What can hang from each mark
U: E F
E: A U Y
G: B
H: G
C: H K
Y: U
A: E
K: C F
B: L
T: A E
Z: A
F: K

Each row was made from one small tree. The marks that hang from a mark follow it in brackets, in alphabetical order. Every link used is in the known rows. Write each row's tree.
Known rows
T[A E[U Y]]: [-1.72 -0.26  3.71  5.34 -0.47 -0.34 -1.80 -4.05  0.30 -2.86  1.90  0.86
  2.16 -1.29  1.48  2.92 -0.95  2.77  0.73 -1.17 -1.03 -4.23  6.34]
Y[U[E[A] F[K[C]]]]: [ 0.19  1.12  0.71  0.74  2.51 -0.76 -0.09 -0.28  1.20  1.25 -4.67 -1.83
 -2.25  0.98  1.59  4.03 -0.49  0.04  1.19 -8.16  0.44 -0.30  2.38]
A[E[U[F[K[C[H]]]] Y]]: [-1.18 -0.80  2.50  4.21  2.10  1.15 -1.91  1.96 -0.29  1.86  2.33  2.71
 -1.22 -0.35  0.55  2.43  0.07  2.21 -5.06 -1.86  0.84 -0.18  4.41]
T[A]: [-0.71  1.11  0.97 -0.85 -1.44  0.11  0.19 -2.77 -0.21 -0.19 -0.05 -0.72
  1.39 -1.61 -0.77  2.33 -2.92  1.30  3.77 -0.93 -1.12 -3.41  4.44]
C[H[G] K]: [-4.10  0.93  0.66  0.67  2.86  1.40  1.15  1.00 -0.31  3.47 -1.58 -1.87
  2.17  1.33  1.69 -1.41  2.32 -1.10 -0.04 -0.44 -4.70  0.73  2.39]
U[E]: [-0.15  1.18  2.14  0.88  2.25 -0.73 -0.63  0.90  1.33  1.29 -3.15 -1.08
 -1.28 -0.78 -1.48  2.39 -0.72 -1.29  1.44 -4.49 -2.38 -3.22  2.52]
Y[U[E F[K]]]: [ 0.52  1.38  1.56  1.33  1.54 -1.20  0.59  0.52  1.73  1.23 -3.35 -1.20
 -0.65  1.32  0.61  3.04 -2.44  0.33  1.57 -8.02 -0.70 -1.27  2.15]
Z[A[E]]: [-0.61 -0.10  2.03 -0.11  0.72  0.96  2.36  0.78 -1.20  1.67  2.33 -0.69
 -1.57  0.86 -0.72  4.52 -4.20  0.01 -0.12 -0.89 -0.51 -2.25  6.05]
E[U[F]]: [-0.96 -0.32  1.22  0.55  0.72  1.42 -1.86  0.02  0.73  0.88  0.46  1.51
 -0.50 -1.73 -0.28  1.54 -1.18  1.60 -0.46 -2.45 -1.24  0.36  3.35]
K[C[H[G[B[L]]]] F]: [-1.06  2.81  0.20 -2.75  1.18 -0.44  0.61  0.86 -1.37  4.74 -1.88  2.30
  2.17 -0.88  1.65  0.47 -0.26 -1.16 -3.59  0.19  2.22 -0.76  4.29]
F[K]: [-1.08  2.57  1.18 -0.54 -1.39  1.36  0.33 -0.34  3.05  2.02  0.97 -0.80
 -1.01 -0.21 -0.61  3.64 -0.97  0.20  1.04 -0.52  1.29 -1.47  2.24]
H[G[B]]: [-3.71 -0.85  0.93 -1.12  0.15  1.77  2.37  0.01 -2.28  3.52 -0.12  2.15
  0.26 -0.14 -0.44 -0.06 -4.07 -3.73  1.10  1.14 -0.87  0.41  3.59]
Z[A[E[Y[U[F[K]]]]]]: [-0.99  0.03  2.39  1.15  0.61  1.30  2.32 -0.05 -0.48  2.02  2.74 -0.57
 -1.15  1.13  0.18  5.20 -4.51  0.78 -1.19 -2.63  0.29 -1.26  6.65]
T[A[E[Y[U[F[K[C]]]]]]]: [-0.21  0.75  1.87  1.60 -0.23 -0.12 -0.77 -1.59 -1.07 -0.29  0.86  0.26
  0.89 -0.31  0.39  3.55 -2.85  2.53  0.66 -2.81  0.75 -3.23  5.69]
K[C[H] F]: [ 0.53  4.04  0.16 -2.41  0.92 -0.22 -0.48  1.52 -0.25  3.04 -2.06  0.58
  2.37 -1.56  0.94  1.10  0.86  1.04 -3.36 -0.83  2.03 -1.72  3.67]
E[A U[F] Y]: [-3.23 -2.55 -0.24  2.16  1.52  2.95 -3.14 -3.55 -0.14  2.12  0.48  0.80
 -2.60 -2.91  2.29  3.11  1.74 -0.18 -2.69 -2.16  0.12  3.50  4.12]
T[A[E[Y[U]]]]: [-0.42 -0.89  1.80  2.54 -0.84 -0.64  0.03 -1.93 -1.93 -0.41  1.55  0.32
  0.77 -0.07  0.47  2.92 -3.07  1.23  1.14 -1.85 -0.27 -3.21  5.06]
K[C[H[G[B]]] F]: [-0.57  3.04  0.45 -2.96  1.07  0.30  0.68  1.60 -1.43  4.17 -2.11  1.73
  2.45 -1.23  0.84  0.32 -0.57 -0.37 -3.21 -0.01  2.09 -1.01  4.35]
C[H[G[B]] K[F]]: [-1.46  2.24  0.66 -1.37  1.39  0.67  0.69  1.44 -1.04  5.50 -1.35 -0.63
  3.55  1.16  2.18 -2.22  0.27 -2.90 -1.42  0.19 -2.83  0.31  4.31]
E[A U[F[K[C[H]]]] Y]: [-3.42 -1.39  0.24  2.40  2.01  3.47 -2.68 -3.24  1.63  2.84  0.23  0.47
 -3.13 -2.92  2.42  3.81  3.46  1.69 -3.70 -2.56  1.74  3.63  4.27]
T[A E[U]]: [-0.37  0.25  3.16  3.35 -0.40 -1.09 -1.45 -3.02  0.44 -2.86  0.90  0.36
  1.78 -0.59  1.07  2.56 -1.62  2.71  2.29 -1.24 -1.25 -4.91  5.53]
E[U[F[K[C]]] Y]: [-2.76 -0.23  2.44  3.14  0.49  2.91 -2.21 -1.39  1.97  0.64  2.00  2.01
 -0.68 -2.65  0.31  3.29  0.90  2.79 -3.21 -2.69  0.95  1.10  4.97]
Z[A[E[Y[U[F]]]]]: [-1.10 -0.46  2.15  1.35  1.02  1.05  2.12  0.08 -1.49  1.66  2.31 -0.33
 -0.74  0.97  0.25  4.55 -4.69  0.44 -1.20 -2.59 -0.44 -1.19  6.61]
C[H]: [-2.24  1.65  0.61  0.87  1.42  0.58  1.65  0.77  1.06  3.87 -0.80 -0.11
  0.82 -0.95 -0.04 -0.20 -0.01  1.32 -0.95 -0.62 -1.28 -0.09  1.36]

Which tree is each row?
[-2.83  2.69  1.69 -0.04  0.55  1.18  1.51 -0.12  2.57  3.48 -0.33  1.06
 -1.43 -0.29  0.42  2.85  0.81  0.76 -1.28 -0.40  2.86 -0.22  3.28] : F[K[C[H[G[B[L]]]]]]
[-2.14  1.96  0.00 -1.45  1.90  0.60  0.29  1.31 -0.74  4.86 -1.49 -1.65
  3.88  1.47  2.39 -1.53  1.21 -2.02 -1.21 -0.09 -3.78 -0.23  3.06] : C[H[G] K[F]]
[-2.62  0.54  1.05  3.09 -0.34  1.02  0.33 -1.62  0.46  1.22  0.64  0.33
  0.94 -0.21  1.50  2.70 -1.57  0.12 -1.20 -3.73  0.31  0.77  3.25] : E[Y[U[F[K]]]]
[-0.27 -0.16  2.38  1.94 -0.20  0.55 -1.69 -1.68 -0.38 -0.51  1.85  1.13
  0.11 -1.24 -0.13  3.67 -1.93  3.32 -0.14 -1.94  0.65 -3.07  6.28] : T[A[E[U[F[K[C]]] Y]]]
[ 0.41 -1.39  2.12  1.42 -0.74 -0.33 -0.66 -1.20 -1.13 -0.59  1.76  0.76
 -0.30 -0.65 -0.46  2.81 -2.55  2.05  1.49 -1.01 -0.55 -3.58  5.08] : T[A[E[U]]]
[-1.04  3.36  0.57 -0.32  4.23  1.37 -3.74 -0.99  2.47  3.02 -4.70 -1.49
 -1.91 -1.95  0.36  4.19  0.43 -0.12 -0.82 -6.52 -0.26 -0.92  4.32] : U[E[A Y] F[K[C]]]
[-0.12 -0.50  2.24  2.03 -0.74  0.51 -1.52 -1.85 -0.21  0.25  2.36  1.01
  0.35 -1.03 -0.25  3.26 -2.80  2.67  0.40 -1.66  0.02 -3.01  5.93] : T[A[E[U[F[K]] Y]]]
[-3.36  1.58  1.24  0.08  2.50  1.41  1.78  1.24 -0.82  2.19 -2.12  1.35
  0.06 -1.46  0.00  0.49  1.08  1.22 -1.73 -0.58  0.82  0.23  3.30] : K[C[H[G[B]]]]
[-1.50 -0.53  2.35  1.24  0.68  1.46  2.11  0.00 -1.29  1.72  3.04 -0.29
 -1.22  0.38 -0.44  4.65 -3.78  0.05 -1.35 -0.78 -0.34 -1.70  6.71] : Z[A[E[Y]]]
[-2.88  1.12  0.48  3.63  1.58  0.07 -2.28 -2.40 -0.66  0.20 -0.35 -0.28
  0.28 -0.10  3.05  2.45  0.59 -2.27 -1.14  0.01 -0.67 -1.21  3.29] : T[E[A Y]]
[ 0.25  0.77  0.49  0.72  2.08 -0.86  0.10 -0.55  1.41  1.88 -4.12 -1.92
 -2.02  1.24  1.52  3.64 -1.39 -0.63  1.62 -7.87 -0.22 -0.21  2.01] : Y[U[E[A] F[K]]]
[-0.85  2.88 -0.14 -3.05  1.37  0.29  0.53  1.37 -1.28  3.73 -2.13  0.93
  2.68 -1.03  0.94  0.77  0.10  0.17 -3.07 -0.22  1.35 -1.32  3.55] : K[C[H[G]] F]
[-1.20  0.60  0.53  2.20  2.25  0.02 -3.27 -1.39 -0.03 -0.09 -1.07  0.30
 -0.50 -0.17  2.61  2.12  0.08 -0.45 -0.50 -1.44 -1.08 -0.89  3.36] : T[E[A U[F]]]
[-1.32  1.78  2.38  4.27 -0.03 -1.39 -1.20 -3.81 -0.68 -2.25  0.06 -0.09
  3.97  0.08  2.30  2.23 -3.15  1.76  1.82 -2.91 -1.35 -4.26  5.71] : T[A E[Y[U[F]]]]
[-2.56 -0.14  3.17  6.02  0.78  0.08 -1.80 -1.24  0.51 -1.47  1.89  1.59
  0.98 -0.44  1.81  2.12  0.61  0.46 -2.12 -0.66 -0.84 -1.87  4.06] : T[E[U Y]]
[-1.12 -1.02 -0.67 -0.74  1.14  2.36 -2.62 -2.25  1.51  2.57 -0.55 -0.26
 -3.84 -1.71  1.51  3.73  0.99  0.29 -0.35 -2.27  0.86  2.32  2.99] : E[A U[F[K]]]
[-1.03 -0.91  2.46  3.87  1.42  1.13 -2.59  1.63 -0.65  0.95  2.59  2.70
 -1.44 -0.33  0.40  3.09 -0.42  1.45 -4.38 -1.80  0.92 -0.54  4.68] : A[E[U[F[K[C]]] Y]]
[ 0.06  3.66  0.40 -0.67  1.10 -0.12 -0.95  1.49  0.56  3.82 -1.34 -2.14
  3.50  0.71  2.21 -0.99  2.18 -0.90 -1.67 -0.85 -2.80 -0.76  3.40] : C[H K[F]]
[-0.90 -0.90  1.30  3.96  1.03 -0.40 -0.75  1.51 -2.46  1.25  1.58  1.71
 -0.10  1.35  1.16  2.03 -2.48 -0.87 -2.92 -2.42 -0.30 -0.69  3.33] : A[E[Y[U[F]]]]
[-1.02  3.25 -0.08 -2.27  5.23  0.97 -2.19  0.28  2.32  4.38 -6.09 -1.74
 -2.06 -1.09  0.05  3.11 -0.21  0.05  0.44 -6.29 -1.12 -0.97  3.20] : U[E[A] F[K[C[H[G]]]]]
[-1.20  1.31  3.29  4.19 -0.07  0.09 -2.80 -3.91  1.42 -2.01  1.55  0.82
  2.85 -1.27  1.48  3.00 -2.07  3.49  0.75 -2.12 -0.85 -4.08  6.76] : T[A E[U[F[K]] Y]]
[-1.20  1.88 -0.14 -0.11  4.30  0.62 -3.74 -1.09  0.59  3.25 -4.63 -1.13
 -0.92 -2.01  0.44  2.26 -1.16 -1.86 -0.13 -6.07 -2.79 -0.62  3.82] : U[E[A Y] F]
[-3.72 -4.19  0.54  3.56  0.48  2.78 -1.67 -3.97 -0.09  1.26  1.63  0.48
 -3.96 -2.54  2.31  3.91  3.55 -0.70 -2.67 -0.87  1.04  3.21  3.58] : E[A U Y]
[-0.79 -0.36  1.54  3.82  0.76 -0.11 -0.63  1.32 -1.40  1.63  1.98  1.37
 -0.45  1.52  1.08  2.74 -2.31 -0.49 -2.89 -2.37  0.55 -0.76  3.33] : A[E[Y[U[F[K]]]]]
[-2.67 -0.47  2.27  3.16 -0.03  2.81 -2.08 -1.71  2.22  1.40  2.54  1.89
 -0.37 -2.38  0.34  2.89 -0.11  2.15 -2.69 -2.45  0.26  1.12  4.61] : E[U[F[K]] Y]
[-2.60  2.70  1.44 -0.41  0.75  1.95  1.41  0.39  2.65  2.58 -0.51 -0.32
 -0.90 -0.47 -0.25  3.16  1.15  2.05 -0.60 -0.73  2.08 -0.71  2.49] : F[K[C[H[G]]]]
[-1.36 -1.22  2.55  2.09  0.49  1.00  2.94 -0.12 -1.51  1.25  2.89 -0.53
 -1.45  1.10  0.21  4.94 -3.74  0.17 -1.21 -1.99  0.06 -1.31  6.34] : Z[A[E[Y[U]]]]
[-3.05 -1.90  0.10  1.98  0.95  3.32 -3.01 -3.79  1.36  2.58  1.02  0.44
 -3.16 -2.61  2.22  4.15  1.91  0.32 -2.67 -2.22  1.19  3.28  4.20] : E[A U[F[K]] Y]
[-2.74  0.13  0.86  3.26  0.07  0.80  0.16 -1.52 -0.67  0.86  0.39  0.60
  1.29 -0.41  1.55  2.00 -1.63 -0.26 -1.25 -3.61 -0.49  0.91  3.18] : E[Y[U[F]]]
[-3.43 -2.35 -0.70  3.01  0.39  1.11  0.34 -3.91 -1.35  1.53 -0.38 -1.04
 -2.38 -0.39  3.48  3.67  1.62 -2.44 -1.08 -2.53  1.11  2.86  2.36] : E[A Y[U]]
[-0.37 -1.44  1.06  2.32  1.59 -1.47  1.52 -0.81 -0.13  0.57 -3.58 -1.87
 -2.81  1.30  1.68  3.47  0.18 -1.64  1.62 -6.53 -0.40 -0.39  1.43] : Y[U[E[A]]]
[-0.60 -0.24  1.67  1.69 -0.67 -0.12 -0.72 -1.75 -1.74 -0.01  1.67  0.49
  1.03 -0.78 -0.20  2.68 -3.08  1.07  1.01 -0.61 -0.63 -3.72  5.35] : T[A[E[Y]]]
[ 0.34 -1.20  1.53  2.01  1.49  0.15 -2.19  2.59 -1.45  1.26  1.68  2.37
 -1.38  0.39 -0.08  1.73 -2.19  0.36 -2.39 -1.53 -0.73 -1.15  3.49] : A[E[U[F]]]
